Each row comes from the steps of one walk. Every step used is in the known rows, and no mark comes twice. Write the walk behind each row, first mark first.
In the rows, 128 means zero.
Known rows:
suba, vibu, kovam, bopip: [102  99 125 117 121 173 107 127  99 107  82 158 120 144 149 115 137 106
 114 118 107 142 131  59 116  47  82 213 141 112 139  95 162]
vibu, kovam: [133 113 122 129 145 135 113 136 119  95 103 145 149 129 133 123  95 116
 118 139 107 137 137 119 107 104 105 187 139 112 133 111 136]
sefig, bopip, kovam, vibu, suba: [123 105 123 120 144 127 153 134  98 126 173 127 134 116 143  98 133 145
 104 190 131 154 139  61 123  71 158 247 112 106 137  69 138]
suba, vibu, tego, nife: [109 178 160 129 137  85 136 159 137 122  75 143 166 167 142 127 136 100
 115  64 105 154 145  79 116 106 108 172 158 123 140 121  52]
dugu, nife, mizume, semin, sefig, bopip: [119 148 142 126 158 143 193 112 103 150 159  85 125 140  94 150 114 155
 136 149 125 126 121 167 155 149 139 115 135 135 101 166 128]
tego, nife, dugu, nazelik, navim, mizume: [126 148 156 134  93  97  95  96 161 135 125 151 103 120 165 165 108  99
 159 109 158 119 128 214 129 182 149  28 106 154 136 122 130]
semin, mizume: [149 112 106 119 140 147 117 145 137  80 132 128 144 123 100 119 102 138
 111 106 153 125 146 131 111 151 109 137 117  99 124 129 120]
vibu, suba: [137 112 131 122 135 110 122 134 139  90 130 131 129 144 127 120 120 130
  93 101 122 148 131 108 107 129 102 196 128 115 144 106 133]
dugu, nazelik, navim, mizume, semin, vibu, suba: [102  88 110 137  65 133 101 105 148 122 184 145  86 170 139 169 179 123
 120  14 158 135  64 134 164 141  73  62 117 130 150 140 190]
kovam, bopip, sefig: [148  93 115 135 157 158 110 118 107 112 101 135 132  91 115 111 143 157
 115 187 128 131 145 105  80 115 147 172 124 107 121  66 142]
semin, sefig, bopip, kovam, vibu: [116 119 101 121 169 152 181 139  77 139 185 106 146  94 126 104 105 158
 134 197 133 143 151 102 132  71 183 220 110 105 103 101 118]
vibu, tego, nife, dugu, nazelik: [131 192 174 128 123  49 117 143 161 135  80 154 148 133 165 147 113 108
 136  94 110 136 161 179 103 153 161  99 137 157 125 120  57]
kovam, vibu, tego, nife, dugu: [123 172 139 113 117  83 131 163 142 156  78 156 146 109 147 107 102 115
 127 130 113 140 171 123  96 131 162 171 144 145 148 117  51]
tego, nife, mizume: [145 152 169 136 146 108 125 119 150 130  88 117 153 123 129 117 109 121
 132 157 116 124 132 135 112 164 124 131 143 133 124 132 103]
navim, mizume, semin, sefig: [125 104  82 121 136 174 147 138 117 113 182 114 117 137  87 151 105 141
 129 100 156 118 118 146 143 137  96 111 118 117 117 169 145]
bopip, kovam, vibu, tego, nife: [125 161 145 130 154 108 135 174 124 152 111 146 175 106 144 106 130 110
 124 184 130 151 154  64 116  91 184 184 146 138 140  93  69]
lasab, bopip, kovam, vibu, tego, nife, mizume, semin: [118 167 152 128 152 153 114 161 129 184 143 136 156 122 126 121 172 106
 147 217 140 127 125  29 140 104 174 145 149 143 124 121 108]
nazelik, dugu, nife, mizume, semin, sefig, bopip, kovam: [137 140 145 124 164 145 188 109 110 147 164  81 108 117 108 138 134 149
 127 181 125 118 125 163 160 126 168  72 121 152  99 162 155]
tego, vibu, kovam, bopip: [109  93 117 115 141 156 100 136  94 104 110 156 131 120 136 114 132 121
 121 146 105 131 134  98 118  69 103 224 141 135 151  88 178]
navim, nazelik: [147 112 106 128 138 117 108 126 137  80 131 122 125 116 133 120 107 125
 118 108 139 127 133 148 109 135 118 141 102  97 120 101 129]
dugu, nife, mizume, semin: [137 148 151 134 140 130 140 117 141 128 113 109 118 135 102 138 119 127
 123 153 129 118 113 147 144 170 118  92 144 154 130 149 143]
vibu, tego, nife, mizume, semin: [132 160 164 139 133 104 128 152 151 147 101 123 167 155 123 135 144 113
 133 126 118 126 125 108 127 147 117 110 157 142 126 160  78]
nife, dugu, nazelik, navim, mizume, semin, vibu: [112 114 103 129  62 121  96  99 144 131 158 147  75 144 147 166 136 126
 157  35 155 106  92 183 152 162  98  22 109 138 135 158 169]
suba, vibu, tego, nife, dugu, nazelik, navim: [ 96 187 182 136  85  63 102 126 156 141  82 159 125 166 188 148 149  76
 146  41 114 144 137 157 130 129 138  83 132 156 143 117  73]
nife, mizume, semin, sefig: [130 116 117 131 137 161 143 126 126 128 154  96 128 138  98 124 119 139
 131 121 123 114 115 145 139 141 101 126 129 127 106 176 139]
lasab, bopip: [136 145 123 117 181 125 116 139 130  96 132 126 136 123 116 140 109 135
 135 153 138 134 142 100 111 136 138 173 124 107 111 100 128]
navim, nazelik, dugu, nife, mizume, semin, sefig: [139 121 116 124 115 155 142 105 154 124 140  93  77 115 103 132 138 126
 108  96 129 108 109 211 149 166 120  25 108 150 112 169 164]
navim, mizume, nife, dugu, nazelik: [158 115 107 123  86 105  86  93 162  97 115 142  87 119 134 125  96 123
 130 111 144 107 144 191 123 185 107  60  92 125 140 126 161]
dugu, nife, mizume: [137 152 165 136 149 117 134 104 144 122  91 113 130 122 114 120 108 118
 117 163 122 132 124 150 126 173 131 119 140 144 129 119 135]
kovam, vibu: [127 121 104 126 136 129 133 142 131 109 118 128 136  99 126 100 100 135
 113 157 126 137 143 112 116 119 134 195 119 118 131  88 115]
vibu, tego: [132 139 130 134 151  92 126 159 137  99 104 131 169 142 128 123 115 118
 114 108 119 152 146 105 107 123 128 171 133 113 126 107  82]

Write each row's walk:
[128 137 145 136 103  87  94 101 153 107 123 138 104 123 171 145 105 109
 151 108 133 125 134 208 123 159 151  77  98 147 126 104 138]
nife, dugu, nazelik, navim
[129  67 109 137 106 204  92 103  93 159  93 148 118 121 113 104 189 154
 120 146  97 113  94  66 104  89  84 151 159 107 132 128 188]
nife, mizume, semin, vibu, kovam, bopip, sefig
[133 124 119 122 128 141 174  97 130 130 158  79  88 120 109 141 134 149
 118 114 126 112 116 212 153 152 134  46  99 131  96 161 151]
navim, nazelik, dugu, nife, mizume, semin, sefig, bopip
[142  89 110 149  92 125  81  90 164  92 144 130 104 131 137 144 128 107
 140 116 167 125 111 175 151 176 113  37  85 122 140 105 183]
dugu, nazelik, navim, mizume, nife
[111 144 122 120  79 104 111 141 136 167 126 160 116 162 136 164 138 114
 158  31 150 125 113 127 137 155 110  53 150 136 158 186 101]
nazelik, navim, mizume, semin, vibu, tego, nife, dugu
[127 126 134 124 103 141 128 109 142 140  77 130  97 137 118 132 148 126
 104  87  87 115  93 139 145 135  81  70 162 155 142 174 174]
nazelik, dugu, nife, mizume, semin, vibu, kovam
[171 115 107 111  87 119  83 116 165  87 114 142 100 117 122 114 100 136
 121  87 147 102 158 192 114 188 115  61  96 118 133 144 143]
semin, mizume, nife, dugu, nazelik
[123 113 117 136  77 126  91 101 152 115 163 142  81 135 147 168 121 109
 157  97 167 105 110 206 151 168 121  20  92 148 131 137 169]
nife, dugu, nazelik, navim, mizume, semin
[116 115  89 119 162 166 187 150  73 145 205 103 134 107 113 124 115 165
 140 190 141 129 139 100 151  68 170 193 114 114 104 130 125]
mizume, semin, sefig, bopip, kovam, vibu
[158 101 111 123  72 127  67 103 167  95 130 142  92 125 136 128 115 118
 141  86 165 108 143 204 130 192 126  26  86 123 142 137 161]
semin, mizume, nife, dugu, nazelik, navim
[157 104 100 124 128 107 109 123 161  68 114 117 106 103 140 114 117 128
 104  95 127 121 136 174 109 139 117  97  89 109 118 104 137]
navim, nazelik, dugu
[140  77 115 136 146 183  96 118  94 120  88 158 138  96 125 109 144 139
 113 197 109 135 140  94  77  82 131 192 137 105 132  70 163]
vibu, kovam, bopip, sefig
[126 148 148 125 156 133 186 125 108 158 156  91 149 139 109 150 115 158
 151 143 120 117 128 154 140 139 131 128 139 123  94 179  96]
tego, nife, mizume, semin, sefig, bopip
[109 123 127 127 122 143 112 130 113  94  86 150 136 157 141 114 118  99
 109  89  93 140 128  85 119  74  72 205 143 106 143 113 134]
suba, vibu, kovam
[147 145 158 132 139 107 135 102 169 111  77 105 109 110 121 115 119 120
 102 148 111 124 127 175 125 178 132  74 125 158 127 122 145]
nazelik, dugu, nife, mizume
[118 133 122 133 159 110 157 158  97 134 146 126 175 115 146 101 131 132
 126 194 128 156 153  58 122  65 183 224 117 103 119  70  86]
sefig, bopip, kovam, vibu, tego
[151 127 142 132 120 116 115  91 173 102  90 107  92 102 130 111 130 112
 100 127 124 118 118 195 124 176 127  49 103 141 125 113 159]
navim, nazelik, dugu, nife, mizume
[147 151 140 122 154  95 148 125 156  91  85 117 109 107 121 136 103 129
  99 129 118 133 145 176 120 162 145  92 128 155 132 112 128]
nazelik, dugu, nife
[105 121 114 136 140 161 171 148  88 174 186 100 160 130 119 102 154 138
 136 185 126 137 126  72 152  71 162 182 121 115 102 136 111]
nife, mizume, semin, sefig, bopip, kovam, vibu, tego
[123  80 110 132 145 174  89 122  84 115 102 160 135 102 119  98 162 138
 112 174  92 127 136  98  91  78 119 221 142 125 153  63 177]
tego, vibu, kovam, bopip, sefig
[107 157 123 121 165 135 195 179  83 179 179 119 169 123 124 137 137 146
 143 175 135 145 150  81 145  67 190 180 142 130 112 140  62]
mizume, semin, sefig, bopip, kovam, vibu, tego, nife
[116 132 109 133 132 112 132 166 135 120 107 136 162 120 131  99 121 119
 109 132 121 154 146  86 111 106 139 200 129 119 135  87  83]
kovam, vibu, tego
[110 139 131 126 155 176 192 119  84 180 183  93 121 108 104 118 132 148
 136 219 136 127 121 119 167 106 179 146 128 145 110 138 145]
dugu, nife, mizume, semin, sefig, bopip, kovam, vibu
[125 151 152 139 128 136 127 159 132 176 124 131 162 121 132 104 159 107
 133 196 129 128 126  60 140 105 158 140 150 151 136 131  96]
bopip, kovam, vibu, tego, nife, mizume, semin
[124 118 128 139  87 112  85  89 155 111 141 144  93 123 161 150 109 102
 151 105 159 120 121 208 133 171 132  47  87 138 131 108 162]
nife, dugu, nazelik, navim, mizume
[119 152 156 138 142 121 159 150 110 182 143 119 174 127 138 115 156 128
 143 212 126 132 133  60 144  90 173 161 140 132 120 122  81]
sefig, bopip, kovam, vibu, tego, nife, mizume, semin
[143 129 135 129 184 108 153 129  94 102 155 112 155 119 138 126 103 148
 139 193 134 138 149 102 120  95 167 190 114  98 107  92 118]
sefig, bopip, kovam
[141 118 129 137 131 135 121 124 140 113 127 108 131 138 111 124 120 131
 129 143 125 110 114 126 133 148  96 123 128 126 119 147 142]
nife, mizume, semin
[122 165 131 121 137  85 146 175 129 145 104 140 159 161 120 154 141 142
 129  44 114 138 124  88 125 126 110 129 176 129 135 170  62]
mizume, semin, vibu, tego, nife
[128 176 133 106 115  71 134 166 131 156  90 152 134 154 132 147 126 139
 140  36 107 125 142 116 112 139 117 116 172 139 143 186  58]
mizume, semin, vibu, tego, nife, dugu
[154  88  96 122  83 128  78  95 150 104 125 138  83 128 128 121  92 112
 147 119 164 115 138 165 126 185 109  69  93 114 160 137 174]
nazelik, navim, mizume, nife, dugu
[121 159 162 133 167 127 175 148  96 177 168 103 176 148 122 139 146 135
 152 168 126 134 133  98 145 100 167 135 146 126  98 170  79]
vibu, tego, nife, mizume, semin, sefig, bopip, kovam
[118 140 136 125 153 166 183 132  90 187 180  98 144 105 119 117 132 151
 151 215 131 119 129 105 153  95 173 159 133 133 104 151 114]
tego, nife, mizume, semin, sefig, bopip, kovam, vibu
[ 99 103 105 144 117 149 156 105 112 126 221 105 114 147 127 188 131 141
 161 102 170 126 100 197 175 133 132  56  87 119  95 139 157]
dugu, nazelik, navim, mizume, semin, sefig, bopip
[119 114 128 117 134 100 117 137 130  85 143 134 126 148 122 109 138 129
  92  80 105 141 126 112 120 123  89 224 133 134 165 101 149]
tego, vibu, suba
[120 129 123 137 112 114 123 143 138 139 110 122 150 167 117 120 158 133
 123  58 106 129  99  78 132 130  80 131 155 114 127 167 109]
nife, mizume, semin, vibu, tego
[136 120 111 128 150 141 127 143 115 117 139 130 139  90 134  93 112 128
 121 201 136 135 143  82 122  95 163 197 118 124 131  81 132]
bopip, kovam, vibu
[128 133 153 119 103 116 130 125 145 154 121 130 120 164 119 130 162 141
 111  58 109 126  91  89 131 147  71 136 170 133 148 179 129]
tego, nife, mizume, semin, vibu, suba
[124 134 144 127 111 141 119 127 124 159  91 142 141 149 126 133 139 128
 134  94  93 115  97 100 131 122  74 127 179 130 137 185 131]
tego, nife, mizume, semin, vibu, kovam
[124  56  73 128 106 215  96 114  83 143 121 166 108 117 101 131 176 154
 118 125 130 117  99  68 108  86  79 137 147  97 142 122 195]
navim, mizume, semin, vibu, kovam, bopip, sefig
[115 145 130 125  70 105 106 106 149 156 141 153  84 140 152 181 134 123
 166  41 154 107  98 190 151 172 116   4 129 153 140 172 140]
tego, nife, dugu, nazelik, navim, mizume, semin, vibu
